What can hang from each mark:
z776: z245 z882
z591: z442
z245: z720 z776
z601: z720
z720: z245 z442 z601
z756: z882
z442: z720
z882: z756 z776
z714: z756

Every row comes from one small tree of marks. The marks that hang from a mark follow it in brackets, in the order of their numbers. Every link used is in the known rows. Which tree was each row made from?
Known rows:
z601{z720{z245{z776{z882{z756}}} z442}}: [ 0.09  0.01 -0.04  0.33 -0.11 -0.02 -0.16  0.01 -0.04  0.01  0.13  0.28
 -0.48 -0.17  0.02  0.02 -0.03  0.09 -0.11 -0.23 -0.27 -0.07 -0.06  0.12]
z591{z442{z720{z601}}}: [ 0.04  0.20 -0.04  0.17 -0.04  0.03 -0.21  0.02  0.09  0.05  0.04  0.22
  0.00 -0.08 -0.02  0.02  0.05 -0.10  0.12 -0.08 -0.48 -0.10 -0.08  0.07]
z245{z776}: [ 0.01 -0.04 -0.07  0.16  0.14  0.02 -0.16  0.06 -0.02 -0.03  0.04  0.15
 -0.06 -0.01 -0.02 -0.06  0.00  0.02  0.00 -0.14 -0.20 -0.14 -0.06  0.08]
z756{z882{z776{z245{z720{z442}}}}}: [-0.01  0.06 -0.02  0.44 -0.08 -0.01 -0.18 -0.07 -0.06 -0.04  0.04  0.20
 -0.38  0.01 -0.08 -0.10 -0.02  0.05  0.04 -0.14 -0.18 -0.15 -0.08  0.04]
z714{z756{z882}}: [ 0.01  0.02 -0.11  0.13 -0.05  0.04 -0.26 -0.07 -0.01 -0.02  0.01  0.21
 -0.15 -0.09 -0.10 -0.15 -0.07 -0.06 -0.04 -0.02 -0.46 -0.04 -0.09  0.05]
z756{z882{z776}}: [-0.02 -0.06 -0.04  0.26 -0.04 -0.02 -0.21 -0.07 -0.13  0.02  0.04  0.20
 -0.17 -0.08 -0.05 -0.10 -0.05  0.01 -0.11 -0.18 -0.12 -0.13 -0.13  0.08]
z442{z720{z245{z776} z601}}: [ 0.04  0.05 -0.03  0.23 -0.12  0.07 -0.24  0.14  0.07  0.00  0.06  0.31
 -0.11 -0.20  0.03 -0.05  0.08  0.02  0.10 -0.03 -0.29 -0.11 -0.03  0.07]
z601{z720{z442}}: [ 0.04  0.10 -0.01  0.15  0.04 -0.06 -0.13 -0.01  0.18  0.01  0.04  0.24
 -0.08 -0.08 -0.05  0.21 -0.05 -0.01 -0.07 -0.16 -0.24 -0.04 -0.08  0.07]
z714{z756{z882{z776{z245}}}}: [ 0.03 -0.05 -0.05  0.28 -0.07  0.04 -0.29 -0.13 -0.19 -0.01  0.00  0.20
 -0.11 -0.07 -0.08 -0.22 -0.05  0.00 -0.11 -0.04 -0.43 -0.04 -0.11  0.07]
z714{z756{z882{z776}}}: [ 0.03 -0.01 -0.09  0.21 -0.12 -0.01 -0.28 -0.10 -0.16  0.03  0.03  0.20
 -0.20 -0.09 -0.08 -0.10 -0.06 -0.02 -0.08 -0.08 -0.33 -0.06 -0.15  0.10]
z591{z442}: [ 0.01  0.07 -0.03  0.14 -0.01  0.02 -0.14  0.02  0.04 -0.03  0.04  0.12
 -0.06  0.08 -0.04  0.01 -0.01 -0.06  0.06 -0.12 -0.27 -0.11 -0.08  0.08]
z882{z756 z776{z245{z720}}}: [ 0.01 -0.01  0.00  0.36  0.03 -0.07 -0.21 -0.08 -0.10  0.04  0.01  0.18
 -0.24  0.11  0.05 -0.39  0.04  0.01 -0.01 -0.29 -0.35  0.03 -0.12  0.12]
z245{z720}: [-0.06  0.09 -0.02  0.17  0.07 -0.03 -0.12  0.03  0.12 -0.03  0.00  0.12
 -0.21  0.10 -0.06 -0.15  0.01 -0.03  0.14 -0.19 -0.26 -0.02 -0.07  0.08]
z442{z720{z245{z776{z882}} z601}}: [ 0.05  0.08  0.01  0.26 -0.12  0.07 -0.17  0.08 -0.03  0.01  0.08  0.29
 -0.26 -0.22 -0.01 -0.11  0.04  0.05  0.02 -0.04 -0.33 -0.14 -0.02  0.08]
z882{z756 z776{z245{z720{z442 z601}}}}: [ 0.11  0.10  0.02  0.43 -0.05 -0.05 -0.29 -0.06  0.01  0.08  0.06  0.32
 -0.28  0.03  0.04 -0.04  0.09  0.06 -0.03 -0.27 -0.45 -0.01 -0.08  0.07]
z591{z442{z720}}: [ 0.00  0.15 -0.07  0.14  0.05  0.00 -0.10  0.00  0.04  0.03  0.04  0.16
 -0.01 -0.03  0.00 -0.11 -0.02 -0.12  0.13 -0.07 -0.29 -0.12 -0.09  0.09]
z601{z720}: [-0.01  0.05  0.01  0.09 -0.01 -0.05 -0.13  0.00  0.13 -0.01 -0.01  0.17
 -0.01 -0.06 -0.06  0.01 -0.03 -0.03 -0.08 -0.20 -0.31  0.02 -0.10  0.11]
z714{z756{z882{z776{z245{z720}}}}}: [-0.01  0.06 -0.04  0.32 -0.17  0.01 -0.25 -0.09 -0.15 -0.04 -0.01  0.13
 -0.31  0.02 -0.10 -0.34 -0.02 -0.02  0.08 -0.12 -0.50 -0.03 -0.11  0.09]
z756{z882{z776{z245{z720{z442 z601}}}}}: [ 0.04  0.13  0.02  0.45 -0.16  0.01 -0.27 -0.04 -0.06 -0.01  0.03  0.27
 -0.34 -0.06 -0.08 -0.01  0.03  0.07  0.02 -0.18 -0.39 -0.14 -0.06  0.03]
z714{z756}: [ 0.05  0.02 -0.07  0.06  0.04  0.00 -0.19 -0.03  0.11  0.00  0.01  0.20
 -0.04  0.01 -0.05 -0.06 -0.03 -0.04 -0.03 -0.03 -0.44  0.02 -0.09  0.08]
z245{z720 z776{z882{z756}}}: [ 0.01  0.05 -0.06  0.28  0.10 -0.03 -0.15 -0.03 -0.17  0.00  0.06  0.12
 -0.45  0.01  0.00 -0.41  0.00  0.01  0.06 -0.29 -0.44 -0.08 -0.07  0.14]
z756{z882{z776{z245}}}: [-0.03 -0.06  0.00  0.33 -0.03  0.02 -0.21 -0.09 -0.18 -0.01  0.00  0.20
 -0.13 -0.03 -0.07 -0.19 -0.03  0.05 -0.14 -0.12 -0.21 -0.12 -0.09  0.06]
z442{z720{z601}}: [ 0.05  0.12 -0.01  0.14  0.07  0.01 -0.18  0.01  0.14  0.07  0.02  0.30
  0.08 -0.13 -0.01 -0.04  0.06 -0.05 -0.01 -0.07 -0.42 -0.05 -0.06  0.06]

Write each row's tree:
[ 0.04  0.06 -0.01  0.28 -0.17  0.00 -0.10  0.07  0.02 -0.06  0.10  0.25
 -0.42 -0.17 -0.05  0.14 -0.03  0.09 -0.04 -0.13 -0.14 -0.14 -0.04  0.10] -> z601{z720{z245{z776{z882}} z442}}
[ 0.09  0.04 -0.03  0.30 -0.07  0.04 -0.24  0.03 -0.09  0.06  0.11  0.34
 -0.30 -0.25  0.07 -0.24  0.06  0.04 -0.03 -0.13 -0.45 -0.08 -0.04  0.11] -> z442{z720{z245{z776{z882{z756}}} z601}}
[ 0.07  0.08 -0.09  0.35  0.11 -0.05 -0.14 -0.04 -0.10  0.02  0.11  0.19
 -0.50 -0.02  0.02 -0.19 -0.01  0.05  0.08 -0.25 -0.34 -0.13 -0.04  0.10] -> z245{z720{z442} z776{z882{z756}}}
[ 0.04  0.19  0.09  0.35  0.01  0.01 -0.12 -0.02  0.07 -0.03  0.04  0.26
 -0.34  0.02 -0.11 -0.03  0.04  0.07  0.03 -0.11 -0.49 -0.11  0.02  0.02] -> z776{z245{z720{z442 z601}} z882}
[ 0.07  0.18  0.00  0.31  0.02  0.00 -0.13  0.05  0.00 -0.03  0.09  0.22
 -0.41 -0.06 -0.08  0.06  0.04  0.07  0.10 -0.20 -0.40 -0.18  0.00  0.06] -> z245{z720{z442 z601} z776{z882}}
[ 0.07  0.04 -0.03  0.43  0.05 -0.07 -0.21 -0.09 -0.03  0.05  0.06  0.23
 -0.28  0.08  0.07 -0.16  0.03  0.06 -0.01 -0.25 -0.28 -0.02 -0.10  0.08] -> z882{z756 z776{z245{z720{z442}}}}
[ 0.07  0.15 -0.05  0.27  0.01  0.01 -0.22  0.11  0.09 -0.03  0.06  0.23
 -0.28 -0.04 -0.05  0.16  0.06  0.05  0.18 -0.19 -0.35 -0.15 -0.01  0.05] -> z245{z720{z442 z601} z776}
[ 0.05  0.17  0.03  0.31  0.00  0.02 -0.18  0.04  0.20 -0.04  0.01  0.28
 -0.19  0.04 -0.07  0.06  0.07  0.04  0.07 -0.12 -0.45 -0.07  0.00  0.01] -> z776{z245{z720{z442 z601}}}
[ 0.00  0.03 -0.04  0.25 -0.07  0.05 -0.08  0.06 -0.06 -0.01  0.08  0.22
 -0.27 -0.15  0.01 -0.26  0.00  0.05  0.04 -0.01 -0.17 -0.16 -0.05  0.09] -> z442{z720{z245{z776{z882}}}}
[ 0.03  0.10  0.01  0.18 -0.13  0.04 -0.20  0.10  0.23  0.03  0.04  0.34
 -0.08 -0.16  0.00  0.01  0.07 -0.01  0.02 -0.01 -0.30 -0.05 -0.04  0.05] -> z442{z720{z245 z601}}
[-0.02  0.05  0.03  0.33  0.13 -0.01 -0.12 -0.11 -0.07  0.01  0.01  0.17
 -0.35  0.09 -0.02 -0.47  0.00  0.01 -0.02 -0.24 -0.51  0.00 -0.04  0.10] -> z776{z245{z720} z882{z756}}
[ 0.00 -0.01 -0.01  0.18 -0.18  0.01 -0.21  0.14  0.05 -0.07  0.03  0.19
 -0.22 -0.10 -0.02  0.03  0.01  0.04  0.03 -0.16 -0.16 -0.04 -0.08  0.11] -> z601{z720{z245{z776}}}
[-0.04  0.04  0.05  0.31  0.01 -0.04 -0.15 -0.02 -0.06 -0.02 -0.01  0.12
 -0.16  0.14 -0.02 -0.26  0.05  0.03  0.04 -0.20 -0.22 -0.03 -0.10  0.09] -> z882{z776{z245{z720}}}
[ 0.02 -0.04  0.02  0.28  0.18  0.00 -0.13 -0.14 -0.08  0.03  0.02  0.23
 -0.16  0.02  0.00 -0.36 -0.02  0.03 -0.22 -0.18 -0.48 -0.02 -0.05  0.09] -> z776{z245 z882{z756}}
[ 0.15  0.00 -0.04  0.38 -0.10  0.04 -0.26  0.04  0.01  0.02  0.15  0.39
 -0.43 -0.18  0.03  0.07  0.04  0.13 -0.11 -0.15 -0.36 -0.13 -0.01  0.07] -> z720{z245{z776{z882{z756}}} z442 z601}
[ 0.08  0.15  0.05  0.40  0.04 -0.01 -0.20 -0.08  0.03  0.04  0.06  0.31
 -0.39 -0.01 -0.03 -0.14  0.05  0.07 -0.04 -0.21 -0.63 -0.03 -0.01  0.04] -> z776{z245{z720{z442 z601}} z882{z756}}
[ 0.05  0.10 -0.07  0.38 -0.16  0.00 -0.26 -0.09 -0.09 -0.03  0.03  0.20
 -0.37 -0.01 -0.09 -0.12 -0.03  0.02  0.07 -0.08 -0.40 -0.08 -0.10  0.05] -> z714{z756{z882{z776{z245{z720{z442}}}}}}
[ 0.05 -0.01 -0.08  0.29  0.02  0.03 -0.15  0.00 -0.12  0.05  0.11  0.27
 -0.35 -0.18  0.08 -0.36 -0.01  0.02 -0.01 -0.11 -0.27 -0.09 -0.05  0.13] -> z442{z720{z245{z776{z882{z756}}}}}
[ 0.06 -0.03 -0.08  0.28 -0.05  0.04 -0.18  0.14  0.12 -0.06  0.11  0.28
 -0.23 -0.07  0.01  0.17  0.00  0.12  0.04 -0.04  0.01 -0.17 -0.02  0.03] -> z720{z245{z776} z442}
[ 0.06 -0.09 -0.01  0.32  0.10 -0.04 -0.22 -0.11 -0.14  0.07  0.02  0.25
 -0.04  0.04  0.07 -0.26  0.03  0.04 -0.21 -0.23 -0.32  0.01 -0.11  0.10] -> z882{z756 z776{z245}}
[ 0.04  0.05  0.00  0.22 -0.16 -0.02 -0.16  0.08  0.26 -0.03  0.06  0.30
 -0.25 -0.09 -0.04  0.28 -0.02  0.03 -0.04 -0.10 -0.11 -0.02 -0.08  0.05] -> z601{z720{z245 z442}}
